Each row was made from one small tree. The marks that hang from a mark follow it in brackets, in alphabetical order. Every link used is in the known rows. Write each row's tree.
Known rows:
toguf(dolide(zuzes(duzi))): -0.72	1.29	2.05	-0.54	-0.12	-0.21	0.61	-0.75	0.07	0.94	0.81	-1.56	0.30	1.83	0.93	0.83	0.14	-1.25	0.56	1.68	0.40	1.09	0.92	-0.02	-0.07
toguf(dolide(zuzes) gorev(gapiv)): -1.57	-1.41	-0.25	0.57	-0.58	1.09	0.83	1.85	2.23	-0.22	0.83	-3.37	1.39	2.27	1.10	1.03	-0.32	-1.08	0.30	2.43	-0.89	0.52	3.27	-0.44	0.34
duzi(zuzes): 1.39	0.67	2.56	-0.05	-1.40	-1.31	0.45	-2.08	-0.17	0.32	-0.70	0.16	-0.84	0.52	1.35	0.14	0.99	0.61	0.99	4.07	1.60	-0.60	0.59	-0.44	-0.79
gubisa(zuzes(dolide duzi tuzip(sife))): -1.28	1.63	0.80	-0.59	1.90	-1.74	2.22	-1.63	-1.74	0.68	-0.68	0.38	0.06	0.33	0.27	-1.98	-0.41	0.43	-1.57	-0.54	0.38	1.09	-2.13	0.97	-0.42
gubisa(gapiv(gorev) zuzes(dolide)): 2.17	0.18	0.61	-0.28	-0.53	-0.60	1.44	0.29	0.45	-1.41	-0.96	-0.78	2.43	-0.66	-0.09	0.23	0.93	1.37	0.50	-0.87	0.17	0.71	0.38	2.23	0.15
kebu(zuzes(dolide(toguf(gorev)) duzi(luni) tuzip(sife))): -3.42	-0.14	-1.16	0.25	2.61	-0.28	0.52	-0.44	-0.74	2.25	-0.27	0.26	-0.97	-0.46	-1.07	-1.06	-1.65	-1.49	-0.20	-0.72	0.62	0.32	-1.98	-0.69	0.46
duzi(luni zuzes(dolide(toguf) tuzip)): 0.07	-0.55	-0.71	2.61	1.10	-1.04	-0.62	-2.72	-0.48	1.51	0.27	0.23	-0.63	-1.84	-0.70	-0.58	0.09	0.63	-0.31	2.17	2.49	-1.63	-0.76	-2.12	-0.52
toguf(gorev): 0.06	-0.77	1.20	-0.85	-0.50	0.52	1.28	0.29	0.96	-0.37	0.35	-0.39	-1.07	0.88	1.30	0.76	1.15	-1.01	0.47	3.44	-0.38	0.60	1.03	-0.29	-0.02
kebu(zuzes(dolide duzi(luni) tuzip)): -1.91	2.97	0.19	0.03	1.32	-1.75	0.57	-2.17	-2.12	2.63	0.21	0.66	-1.54	-1.72	-0.92	-1.53	-1.50	-0.03	0.73	0.18	2.00	0.15	-1.12	0.51	0.01
gapiv(gubisa(zema)): 1.95	0.47	1.77	-1.60	-1.95	0.61	-1.09	0.27	-0.51	-1.69	-0.22	1.65	-0.93	0.52	0.86	1.95	0.79	0.90	1.75	0.56	-0.93	0.11	-1.13	1.37	-0.68
gapiv(gorev(toguf) gubisa(zema)): 3.03	-1.22	0.00	-1.60	-2.59	0.82	-2.36	1.67	0.35	-2.99	-0.90	1.10	-1.32	-0.81	-0.47	1.29	0.19	-0.40	1.33	-2.20	-1.01	-0.80	0.08	1.03	1.03
toguf(dolide(zuzes(duzi(luni))) gorev(gapiv(gubisa(zema)))): -1.48	-0.80	-0.78	0.69	-0.62	1.87	-0.68	0.85	1.10	0.40	1.95	-1.93	2.07	1.77	1.03	1.96	-0.98	0.01	1.40	-0.74	-1.12	0.42	2.32	-0.24	0.96
gubisa(gapiv): 1.47	0.66	1.56	-1.37	-1.46	0.05	0.72	0.58	0.96	-0.76	-0.24	0.89	0.58	0.42	0.78	0.57	1.47	0.96	0.78	2.35	0.04	0.66	0.17	1.04	-0.69
duzi(luni): 1.94	0.82	1.85	-0.39	-1.45	-0.58	-0.02	-1.57	-0.01	0.39	0.66	1.41	-0.92	-0.65	1.17	0.46	1.11	0.36	1.26	4.42	1.21	-0.14	0.96	-0.77	-0.90
dolide(toguf(gorev) zuzes(duzi(luni) tuzip(sife))): -1.00	-2.19	-0.50	0.56	1.44	0.95	0.40	0.04	0.52	2.35	0.48	-0.15	0.15	1.00	-0.27	0.45	0.94	-1.86	-1.83	0.41	-1.20	0.38	-1.08	-2.44	0.83
dolide(toguf zuzes(tuzip)): 1.05	-0.70	0.50	0.28	-0.05	0.27	-0.53	0.19	0.14	0.88	-0.46	-0.42	-0.94	0.26	-1.06	0.96	1.61	-1.07	-1.37	1.03	-0.85	-0.39	-1.03	-1.23	-0.52
zuzes(dolide duzi(luni) tuzip(sife)): -1.45	0.94	-0.58	-0.40	2.40	-1.23	1.32	-1.57	-1.51	0.96	0.80	1.69	-0.92	-1.26	0.15	-2.29	-1.10	-0.47	-1.86	0.86	1.54	0.52	-2.05	-0.90	0.60
zuzes(dolide(toguf(gorev(gapiv))) duzi(luni) tuzip): -2.34	-0.29	-2.80	1.65	3.19	0.55	0.09	-0.11	0.00	1.12	1.79	0.32	-0.45	-1.41	-0.63	-1.34	-0.68	-0.92	-1.67	-1.18	1.06	-0.46	0.07	-2.32	0.23
gubisa(gapiv(gorev(toguf)) zema zuzes(dolide duzi tuzip)): 0.25	0.32	-1.37	0.01	0.35	0.40	0.08	-0.57	-0.79	0.41	-1.18	-0.26	2.00	-1.23	-1.83	-1.57	-0.01	1.85	0.11	-6.43	-1.23	0.31	-0.90	1.49	0.52
gubisa(gapiv(gorev(toguf(dolide))) zema zuzes(duzi tuzip)): -0.30	0.48	-0.45	-0.02	-0.91	1.09	-0.37	-0.08	0.13	0.20	-0.85	-0.80	2.15	0.05	-1.32	-0.89	0.43	1.68	1.05	-5.25	-1.69	1.30	0.07	1.72	-0.01
gorev(gapiv): 1.07	1.03	0.97	-0.88	-1.42	-0.29	0.14	1.05	0.55	-1.24	-0.07	0.58	-0.59	0.49	1.32	-0.46	0.38	0.21	0.22	2.76	0.36	-0.36	1.79	0.01	-1.05
toguf(dolide(zuzes(duzi tuzip)) gorev): -2.78	-0.38	0.19	0.42	1.20	0.72	1.51	0.14	0.67	1.30	1.35	-2.77	0.11	1.68	0.30	0.37	-0.15	-1.81	-0.90	0.98	-0.70	1.68	0.85	-0.51	0.93
gapiv(gorev): 2.69	-0.16	1.74	-1.41	-1.25	-0.36	0.52	0.83	0.49	-2.08	-0.15	0.53	-1.19	-0.57	0.60	0.47	1.49	-1.15	0.16	2.04	0.50	0.55	0.76	0.36	0.45
toguf(dolide gorev(gapiv(gubisa(zema zuzes)))): -1.54	-0.86	-0.04	0.48	-1.21	1.68	-0.16	1.66	1.41	-1.63	0.52	-2.18	1.60	2.21	1.35	1.65	-0.64	0.97	1.96	-0.17	-1.66	0.87	2.12	1.43	-0.65

Which tree is each row?
3.49	-0.20	1.93	-1.17	-2.49	0.37	-0.65	0.46	-0.50	-2.46	-0.75	0.58	0.48	-0.01	0.37	2.23	1.35	1.35	1.74	-1.54	-1.42	0.52	-0.39	2.44	-0.12
gapiv(gorev gubisa(zema zuzes))
2.72	-0.60	0.84	-1.44	-2.10	1.56	-0.05	1.22	0.73	-1.36	-0.73	0.74	1.39	-0.14	0.01	1.27	2.07	1.17	1.60	-0.66	-1.41	0.86	-0.22	1.25	-0.02
gubisa(gapiv(gorev) zema)
-2.35	-0.49	-0.09	1.04	0.91	0.62	1.15	-0.77	0.58	1.90	2.10	-2.39	0.40	0.91	0.32	0.53	-0.16	-1.27	-0.38	1.59	-0.14	1.34	1.27	-1.12	1.00
toguf(dolide(zuzes(duzi(luni) tuzip)) gorev)
0.90	-0.88	0.05	-0.76	-1.39	-0.02	-0.88	1.31	1.52	-2.38	-0.27	-1.09	-1.25	-0.29	-0.15	-0.34	-0.12	-2.01	0.55	0.81	0.60	0.09	2.18	-0.02	0.58
gapiv(gorev(toguf(dolide)))
0.16	-0.69	0.39	0.19	0.85	0.05	-0.32	-0.69	-0.39	2.08	0.03	0.90	-0.05	0.52	-0.47	0.10	0.93	-1.21	-1.74	0.54	-0.45	0.02	-1.74	-2.16	0.15
dolide(toguf zuzes(duzi(luni) tuzip(sife)))
1.56	1.90	1.15	-0.24	-1.96	0.14	-1.18	-0.74	-0.78	0.00	0.38	1.55	1.33	0.51	1.27	0.79	0.14	2.69	1.98	-1.24	-0.52	-0.35	1.02	1.19	-1.16
gorev(gapiv(gubisa(zema zuzes(duzi(luni)))))
-2.52	1.12	-0.33	0.00	2.04	-1.10	0.09	-0.92	-1.46	2.07	-0.64	1.08	-1.29	-0.73	-1.16	-1.42	-1.52	-1.04	-0.11	-0.55	1.17	0.04	-2.58	-0.44	-0.15
kebu(zuzes(dolide(toguf) duzi(luni) tuzip(sife)))
-0.85	1.99	-0.52	0.27	2.22	-1.18	0.89	-2.32	-1.69	1.30	1.53	1.32	-1.35	-1.99	-0.22	-1.72	-0.41	-0.01	-1.07	0.52	2.02	0.00	-1.01	-0.95	0.31
zuzes(dolide duzi(luni) tuzip)
1.76	0.96	0.62	0.12	-1.09	0.70	0.38	-1.51	-0.90	1.27	0.00	1.00	2.65	-1.06	-0.66	-0.03	1.83	2.89	1.27	-3.18	-1.32	1.28	-0.55	1.41	-0.06
gubisa(gapiv(gorev) zema zuzes(duzi(luni) tuzip))
-1.67	-1.54	-1.82	2.26	1.80	-0.11	0.24	-0.05	0.53	0.42	-0.17	-1.20	-0.31	-0.36	-0.38	-0.97	-0.48	-0.04	-1.35	0.66	1.10	-1.51	0.29	-1.62	-0.19
duzi(zuzes(dolide(toguf(gorev(gapiv))) tuzip))
-0.63	-0.17	-0.86	0.56	2.06	-0.23	0.07	0.12	-0.39	-0.37	0.01	0.40	-1.81	-1.13	-1.04	-0.72	0.09	-1.00	-1.65	0.41	0.73	-0.41	-1.77	-0.97	-0.76
zuzes(dolide(toguf) tuzip)
-1.24	0.56	-1.57	0.95	-0.68	-0.17	-1.42	-0.12	0.84	1.25	0.71	-1.37	0.20	0.05	-0.36	-1.73	-1.61	-0.33	-0.36	-0.38	0.48	-1.09	2.86	-1.36	0.34
gorev(gapiv toguf(dolide(zuzes(duzi(luni) tuzip))))
1.51	0.95	1.49	-0.49	-1.69	0.19	-0.50	-0.58	-1.30	-0.75	-0.77	1.03	-0.24	0.24	0.10	1.14	0.94	2.31	1.06	-0.95	-1.58	0.57	-1.80	2.22	-1.20
gapiv(gubisa(zema zuzes(tuzip)))
-0.27	0.47	0.14	1.08	1.00	-1.72	0.97	-2.06	-0.96	0.52	-0.53	-0.32	-1.02	-0.94	-0.13	-1.36	-0.25	0.73	-0.82	2.21	2.11	-0.86	-0.89	-0.37	-0.09
duzi(zuzes(dolide tuzip))
-0.52	-1.33	-1.67	1.14	0.85	1.11	-0.92	1.16	0.85	1.09	1.43	-0.10	0.38	0.10	-0.40	1.10	0.18	-0.96	-1.44	-1.37	-0.78	-0.68	0.65	-1.57	0.99
dolide(toguf(gorev(gapiv(gubisa))) zuzes(duzi(luni) tuzip))
-3.78	0.00	-0.84	-0.38	2.81	-0.39	0.97	0.47	-0.77	1.53	-0.89	-0.19	-1.44	0.43	-1.07	-1.26	-1.48	-2.05	-0.84	-1.33	0.03	0.63	-2.48	0.00	0.35
kebu(zuzes(dolide(toguf(gorev)) duzi tuzip(sife)))
2.61	-1.03	0.51	-0.06	-0.58	0.68	-1.34	0.85	-0.36	-2.55	-0.83	0.22	0.81	-0.64	-0.64	2.38	0.63	0.65	1.30	-3.49	-0.93	-0.15	-1.31	1.55	-0.08
gapiv(gorev gubisa(zema zuzes(dolide(toguf))))
1.70	0.64	0.03	-0.90	-0.21	-1.39	-0.79	0.11	-0.42	-2.38	-0.53	0.16	-0.34	-1.09	-0.33	-0.09	-0.98	-0.57	-0.03	-3.79	0.83	-0.46	0.45	1.71	1.41
gapiv(gorev(toguf) gubisa(zuzes(dolide duzi)))
0.99	1.24	0.17	-0.28	-0.75	-1.09	-0.05	0.85	-0.19	-2.02	-0.22	0.24	0.56	0.16	0.97	0.23	-0.78	1.43	0.37	0.02	0.37	-0.69	0.88	1.89	-0.66
gorev(gapiv(gubisa(zuzes(dolide))))
-0.82	1.11	0.89	-0.43	0.33	-0.71	-0.32	-0.20	-0.53	0.68	-1.33	-0.22	-1.28	-0.23	-0.83	0.43	-0.63	-1.03	1.39	0.81	1.00	-0.58	-0.85	0.36	-1.11
kebu(zuzes(dolide(toguf)))
-1.04	-0.26	-0.70	-0.80	1.70	-0.94	1.68	0.38	-0.66	-0.89	-0.58	0.59	-1.41	-0.42	-0.17	-1.85	-0.78	-0.57	-2.11	1.92	0.44	0.40	-2.51	0.07	0.25
zuzes(dolide tuzip(sife))
-0.11	-0.71	-0.46	1.35	0.77	-1.78	0.94	-2.55	-0.85	1.15	-0.33	0.47	-0.28	-1.18	0.26	-1.54	-0.76	1.11	-0.88	3.48	2.35	-0.86	-1.25	-1.27	0.34
duzi(luni zuzes(dolide tuzip(sife)))
-2.98	-1.40	-2.87	0.92	3.46	0.65	0.54	0.89	0.23	0.71	1.03	0.69	-0.14	-0.48	-0.31	-1.81	-1.20	-1.26	-2.34	-0.75	0.46	-0.22	-0.98	-2.27	0.60
zuzes(dolide(toguf(gorev(gapiv))) duzi(luni) tuzip(sife))
-1.27	-2.10	-1.50	0.87	1.22	1.06	0.15	1.16	0.95	1.83	0.60	-0.34	0.82	1.07	-0.16	-0.16	0.28	-1.36	-2.02	-0.20	-1.19	-0.26	0.17	-2.56	0.75
dolide(toguf(gorev(gapiv)) zuzes(duzi(luni) tuzip(sife)))
1.53	0.36	-0.12	-0.52	-3.07	0.24	-2.33	0.52	0.29	-1.41	-1.49	0.47	0.26	0.62	0.18	0.21	-0.63	2.07	1.66	-2.25	-1.39	-1.61	1.58	1.24	-1.16
gorev(gapiv(gubisa(zema zuzes)) toguf)
-0.14	-2.34	-1.62	0.76	0.12	1.26	-0.78	2.86	1.39	-0.59	0.08	-1.06	-0.08	0.68	-0.70	1.59	0.41	-1.01	-1.65	-0.53	-1.77	-0.73	0.37	-0.82	0.65
dolide(toguf(gorev(gapiv(gubisa))) zuzes(tuzip))
0.77	2.11	0.23	0.08	-0.27	-1.24	-0.09	-0.64	-0.85	-0.75	0.83	0.90	1.05	-0.41	1.21	-0.08	-0.99	1.60	0.70	-0.66	1.24	-0.57	1.28	1.08	-0.47
gorev(gapiv(gubisa(zuzes(dolide duzi(luni)))))
1.25	0.29	-0.74	-1.21	-2.13	-0.43	-2.06	2.08	1.22	-2.50	-0.66	0.99	-1.39	-0.02	0.57	-0.45	-1.08	0.04	0.34	0.04	0.20	-1.86	2.04	0.55	-0.16
gorev(gapiv(gubisa) toguf)
0.64	-2.37	0.81	0.36	-0.32	1.16	-0.02	0.72	1.44	0.72	-0.20	-1.53	0.19	1.49	0.00	2.23	1.72	-1.83	-0.24	1.65	-1.32	-0.32	0.70	-1.72	-0.14
dolide(toguf(gorev) zuzes)
-0.45	0.08	-1.02	-0.64	-1.75	0.18	-2.05	2.46	1.70	-2.92	0.03	-0.52	-0.84	0.61	0.58	-0.20	-2.10	-0.46	0.69	0.17	0.51	-1.09	2.58	0.80	-0.21
gorev(gapiv(gubisa) toguf(dolide))
1.30	-0.07	0.39	-0.46	-0.86	0.76	0.80	-0.61	-0.69	0.86	-0.60	1.29	2.99	-0.18	-0.44	-0.52	1.30	2.62	0.59	-2.91	-1.78	1.59	-1.69	1.33	0.25
gubisa(gapiv(gorev) zema zuzes(duzi(luni) tuzip(sife)))
